Each row was made from one small tree. The marks that hang from a mark follow it in brackets, in alphabetical order. Every link used is in the known rows. Write each row's tree.
Known rows:
dibek[vusu]: [ 1.64 -0.84 -2.53 -0.67 -1.51 -0.79 -2.19 -1.87 -1.30 -0.91  1.86  2.47
 -0.78  2.19 -2.00 -0.40  0.64  0.68  0.20  2.45  4.06]
fime[fepe]: [ 2.05  1.49 -2.16 -0.68 -3.89 -1.82 -1.39 -1.31 -1.87 -0.18  0.38  2.43
 -0.31  5.28 -0.75 -0.98  1.71  1.60  1.81  4.20  4.69]
fepe[fogi vusu[sulo]]: [ 1.58 -1.54 -1.13 -1.68 -3.31  0.34 -3.47  0.48 -3.08 -0.09 -0.94  1.72
 -2.00  3.35 -3.12 -4.30  2.87  5.49  1.38  5.50  3.42]
dibek[sulo[fepe[dimik]] vima]: [ 1.24 -2.26 -1.40 -1.23 -1.95 -1.16  1.44 -0.76 -3.60  0.60  0.66 -0.72
  1.75  0.57 -1.08 -2.11  2.76  3.39  2.05  3.81  2.33]
vusu[sulo]: [ 2.00  0.47 -1.03 -1.81 -3.57  0.06 -0.55 -1.53 -1.93 -0.02  0.26  1.87
 -2.32  3.42 -2.41 -0.63  1.11  2.79  1.83  4.00  1.21]
sulo[dibek fepe[fogi vusu]]: [ 0.03 -3.87 -3.57 -0.25 -4.60 -0.77 -3.31  0.83 -2.86  0.58 -0.44  2.31
  1.52  1.17 -3.35 -5.27  5.72  6.63  1.10  3.51  5.27]
vusu[sulo[dibek[vima]]]: [ 1.40 -1.84 -0.40 -0.72 -4.57 -0.31 -2.03  0.80 -1.97  3.97  0.57  2.28
 -1.59  0.64 -3.04 -1.87  1.68  3.30  1.65  4.00  2.79]
sulo[fepe]: [ 1.74 -0.62 -2.83 -1.78 -4.12 -1.03  0.77 -1.69 -1.82 -1.64  1.05  1.31
  0.97  2.85 -1.76 -1.17  3.28  2.66  1.51  1.95  2.22]
vusu[sulo[dibek[fepe fogi]]]: [ 1.73 -1.73  0.38 -1.23 -1.39  0.33 -0.81 -0.34 -0.72  1.86 -0.70  3.27
  0.72 -0.35 -3.63 -0.02  1.00  3.20  0.93  4.54  1.61]
fime[fepe[fogi vusu[sulo]]]: [ 1.93 -0.92 -0.57 -1.09 -3.53  0.57 -3.74  1.34 -3.98  0.94 -1.90  1.93
 -1.55  4.99 -2.19 -4.82  3.52  5.32  1.89  7.36  5.85]
vusu[sulo[fepe[dimik]]]: [ 1.67 -0.65 -1.98 -1.43 -4.87  1.34  1.63 -2.37 -4.36  0.16 -0.97  0.70
 -0.45  3.28 -2.50 -2.58  3.44  5.02  1.79  4.90  0.71]
dibek[sulo[fepe[fogi]] vima[vusu]]: [ 1.17 -4.15 -1.22 -2.36 -0.33  0.67 -1.40  3.46 -2.96  1.43  0.49  0.12
  2.71  1.62 -2.70 -4.38  1.78  2.62  1.50  2.52  3.82]
fepe[vusu[sulo[dibek[vima]]]]: [ 1.25 -3.78  0.20 -0.01 -4.25 -1.19 -2.98  1.05 -1.83  3.48 -0.56  2.81
 -1.85  0.23 -2.97 -3.62  2.82  5.17  1.50  4.93  3.96]
vima[vusu[sulo[dibek]]]: [ 0.57 -2.16 -1.40 -0.16 -3.62  0.91 -2.31  0.16 -1.65  3.25 -0.86  4.19
 -1.71  3.18 -4.03 -2.78  0.25  3.84  1.67  3.42  2.26]
sulo[dibek fepe[dimik fogi vusu]]: [-0.36 -3.61 -4.22  0.50 -5.38 -0.65 -2.88 -0.48 -4.46  1.35 -1.27  2.06
  1.59  1.81 -3.03 -6.52  5.79  8.12  0.95  4.81  5.01]
fime[fepe[fogi vusu]]: [ 1.59 -0.65 -2.20 -0.53 -3.53 -1.54 -4.31  0.66 -3.01 -0.24 -0.81  2.31
  0.00  5.24 -1.28 -4.59  3.43  4.28  1.31  5.71  6.89]
fime[fepe[dimik fogi vusu[sulo]]]: [ 1.39 -0.68 -1.24 -0.28 -4.33  0.67 -3.33 -0.05 -5.60  1.61 -2.83  1.66
 -1.47  5.69 -1.96 -6.06  3.57  6.61  1.61  8.81  5.52]
fime[fepe[dimik[fogi]]]: [ 1.04  1.88 -4.50  0.96 -5.57 -2.20 -1.88 -2.74 -2.22 -1.00 -0.72  3.44
 -0.30  6.51 -1.75 -3.07  1.80  1.57  2.90  4.50  5.66]
vusu[sulo[dibek[fogi] fepe]]: [ 1.60 -2.26 -1.86 -1.05 -4.35  1.17  0.51 -1.30 -2.35  1.68 -0.37  2.68
  1.56 -0.98 -4.24 -1.96  2.64  3.83  1.99  3.96  2.04]
vusu[sulo[dibek fepe[dimik fogi]]]: [ 0.18 -2.17 -3.24 -0.66 -5.74  2.30 -1.49  0.09 -5.71  3.07 -1.22  1.11
  0.22  1.91 -4.15 -4.97  4.53  7.14  1.47  5.74  2.64]
vima[vusu[sulo[fepe[dimik]]]]: [ 1.49 -2.01 -1.75 -1.23 -4.06  2.19  0.98 -1.28 -4.08  1.17 -2.00  1.98
  0.20  4.57 -3.25 -4.34  1.99  4.85  1.46  4.34  1.09]

Write each row's tree:
[ 0.43 -0.60 -4.35  0.95 -4.94 -3.34 -2.47 -3.50 -1.24 -2.43 -0.90  3.80
 -0.89  4.40 -2.48 -4.38  2.35  3.80  2.46  3.46  4.50]
fepe[dimik[fogi] vusu]
[ 2.28 -3.59  1.76 -2.22  3.28 -1.13 -0.53  1.73  0.26  0.94  0.10  1.86
  3.29 -0.07 -1.90 -0.79 -1.70 -0.02  0.96  2.74  2.49]
dibek[fepe fogi sulo vima[vusu]]
[ 0.83  0.14 -3.90  1.54 -5.31 -3.00 -2.80 -2.50 -2.19 -1.48 -1.84  3.97
 -0.47  6.23 -1.68 -4.78  2.97  3.55  2.84  5.25  6.99]
fime[fepe[dimik[fogi] vusu]]
[ 2.42 -1.99  0.09 -1.51 -0.25 -2.59 -1.21 -1.47  0.36 -2.20 -0.61  3.12
  2.04  1.13 -1.59 -1.22  1.59  2.98  0.32  3.68  2.97]
dibek[fepe[vusu] fogi]
[ 1.07 -1.34 -1.83 -0.81 -4.03  0.45 -3.05 -0.96 -4.57  0.67 -1.85  1.51
 -1.85  3.95 -2.84 -5.68  2.95  6.91  1.20  6.83  3.03]
fepe[dimik fogi vusu[sulo]]
[ 1.32 -2.52 -2.63 -1.45 -2.78  3.80 -1.42 -0.16 -5.93  1.01 -0.52  0.29
  0.06  2.08 -3.72 -4.57  3.64  4.80  0.29  5.59  3.48]
dibek[vusu[sulo[fepe[dimik fogi]]]]
[ 1.11 -0.29 -3.67 -0.72 -5.78  0.84  0.80 -2.51 -3.09 -1.38 -1.09  1.92
 -0.56  3.79 -3.90 -3.34  3.40  3.71  3.13  3.77  2.13]
vusu[sulo[fepe[dimik[fogi]]]]
[ 0.62 -1.17 -3.34 -0.31 -4.06 -1.66 -3.59 -1.62 -3.73 -0.49 -0.79  1.80
 -0.26  4.14 -1.67 -5.45  2.82  5.97  0.71  5.20  4.10]
fepe[dimik fogi vusu]
[ 1.11 -3.66 -1.31 -1.01 -1.07 -0.26  0.80  0.34 -3.30  1.57 -0.32  0.48
  2.44  2.08 -1.74 -3.84  1.35  3.18  1.79  3.22  2.46]
dibek[sulo[fepe[dimik]] vima[vusu]]
[ 1.05 -0.46 -2.88  0.21 -4.31 -1.42 -3.99 -0.77 -4.54  0.41 -1.88  2.04
  0.15  5.94 -0.97 -5.93  3.46  5.76  1.13  7.12  6.49]
fime[fepe[dimik fogi vusu]]
[ 0.12 -3.36 -1.39 -0.63 -1.72 -1.63 -4.59  1.82 -1.38  0.82 -0.69  2.81
  0.78  1.74 -2.73 -3.25  4.10  6.10  0.02  4.19  4.73]
sulo[dibek[fepe[fogi vusu]]]
[ 2.21 -2.90  2.18 -1.48 -1.80 -0.73 -1.00  0.36 -2.59  1.61 -1.99  1.16
 -0.77  2.41 -1.43 -3.32  2.97  5.68  0.43  6.46  2.28]
dibek[fepe[dimik vusu[sulo]] vima]
[ 3.32 -3.06  2.53 -2.67  0.12  0.96 -0.77  1.85 -0.54  2.16 -1.08  2.71
  1.75  1.33 -3.03 -2.13 -1.22  0.98  0.40  3.70  1.55]
dibek[fepe fogi vima[vusu[sulo]]]
[ 0.21 -3.74 -4.18 -0.39 -2.86  1.42 -3.40  1.14 -3.38  1.44  1.25  2.08
  1.70  0.00 -3.91 -3.37  4.10  3.61  0.05  2.67  5.78]
sulo[dibek[vusu] fepe[fogi]]
[ 2.99 -3.13  1.30 -1.77 -0.35 -2.91 -1.51  0.14  0.35 -0.44 -0.09  2.45
  2.59 -0.04 -1.17 -2.01  1.40  2.22  0.09  3.51  3.68]
dibek[fepe[vusu] fogi vima]
[ 1.16 -2.20 -2.89 -0.35 -4.61 -1.66  0.11 -2.87 -3.26 -1.48 -1.14  1.55
  0.97  3.20 -1.55 -4.20  4.58  6.02  1.27  4.19  3.11]
sulo[fepe[dimik vusu]]
[-0.52 -2.91 -5.87  1.72 -4.50 -0.08 -1.89 -2.18 -2.53  0.18  0.31  3.62
  1.19  0.85 -4.42 -3.67  3.63  2.87  1.52  2.27  5.79]
sulo[dibek[vusu] fepe[dimik[fogi]]]
[ 1.85 -0.43 -0.68  0.20 -4.38 -0.46 -1.46 -1.76 -4.32  1.06 -2.78  2.28
 -1.96  5.44 -1.35 -4.26  3.06  5.82  1.96  8.13  4.56]
fime[fepe[dimik vusu[sulo]]]
[ 1.26 -0.04 -2.43  1.04 -5.31 -0.86 -2.27 -1.92 -3.06 -0.44 -2.83  3.56
 -2.16  5.95 -2.76 -4.98  3.02  4.53  3.31  6.96  5.87]
fime[fepe[dimik[fogi] vusu[sulo]]]
[ 2.10 -3.03  0.05 -2.45  0.78  0.34 -4.04  3.00 -1.72  1.17  1.56  0.91
  1.33  1.17 -1.99 -1.75  1.76  1.14 -1.26  3.07  5.06]
dibek[fepe[fogi] vima vusu]
[ 1.20 -2.00 -3.41 -0.49 -4.20 -1.02  0.01 -1.95 -1.48  0.52  0.79  3.01
  3.10 -0.82 -3.26 -1.88  2.58  2.81  1.61  2.27  3.14]
sulo[dibek[fogi] fepe]
[ 1.25 -2.90  0.88 -2.10 -2.14  1.06 -3.46  4.05 -2.48  4.22 -0.17  1.35
 -0.09  0.78 -3.45 -2.40  2.79  4.33  0.38  4.80  3.15]
vusu[sulo[dibek[fepe[fogi] vima]]]
[ 1.01 -3.84 -2.80  0.17 -4.05 -1.89 -1.03 -1.71 -1.34 -0.04 -0.39  3.56
  2.94 -1.22 -3.14 -3.51  3.76  4.73  1.51  3.04  4.36]
sulo[dibek[fogi] fepe[vusu]]
[ 1.07 -2.00 -3.62 -0.21 -3.73  2.16 -0.33 -2.09 -3.38 -1.09 -0.67  2.21
 -0.60  2.30 -4.48 -3.34  3.13  2.57  2.04  3.79  3.91]
dibek[vusu[sulo[fepe[dimik[fogi]]]]]
[ 2.54 -2.27  0.30 -1.40 -1.67  1.09 -2.09  0.62 -2.30  2.10  1.24  1.46
 -1.80  0.73 -2.69 -1.36  0.63  0.86  0.44  3.91  3.63]
dibek[vima vusu[sulo]]
[ 1.07 -2.10 -2.50 -0.19 -5.06  1.29  0.88 -2.69 -3.91  2.36 -1.24  2.39
  1.64 -0.42 -4.00 -3.30  2.64  5.23  1.95  5.25  1.75]
vusu[sulo[dibek[fogi] fepe[dimik]]]
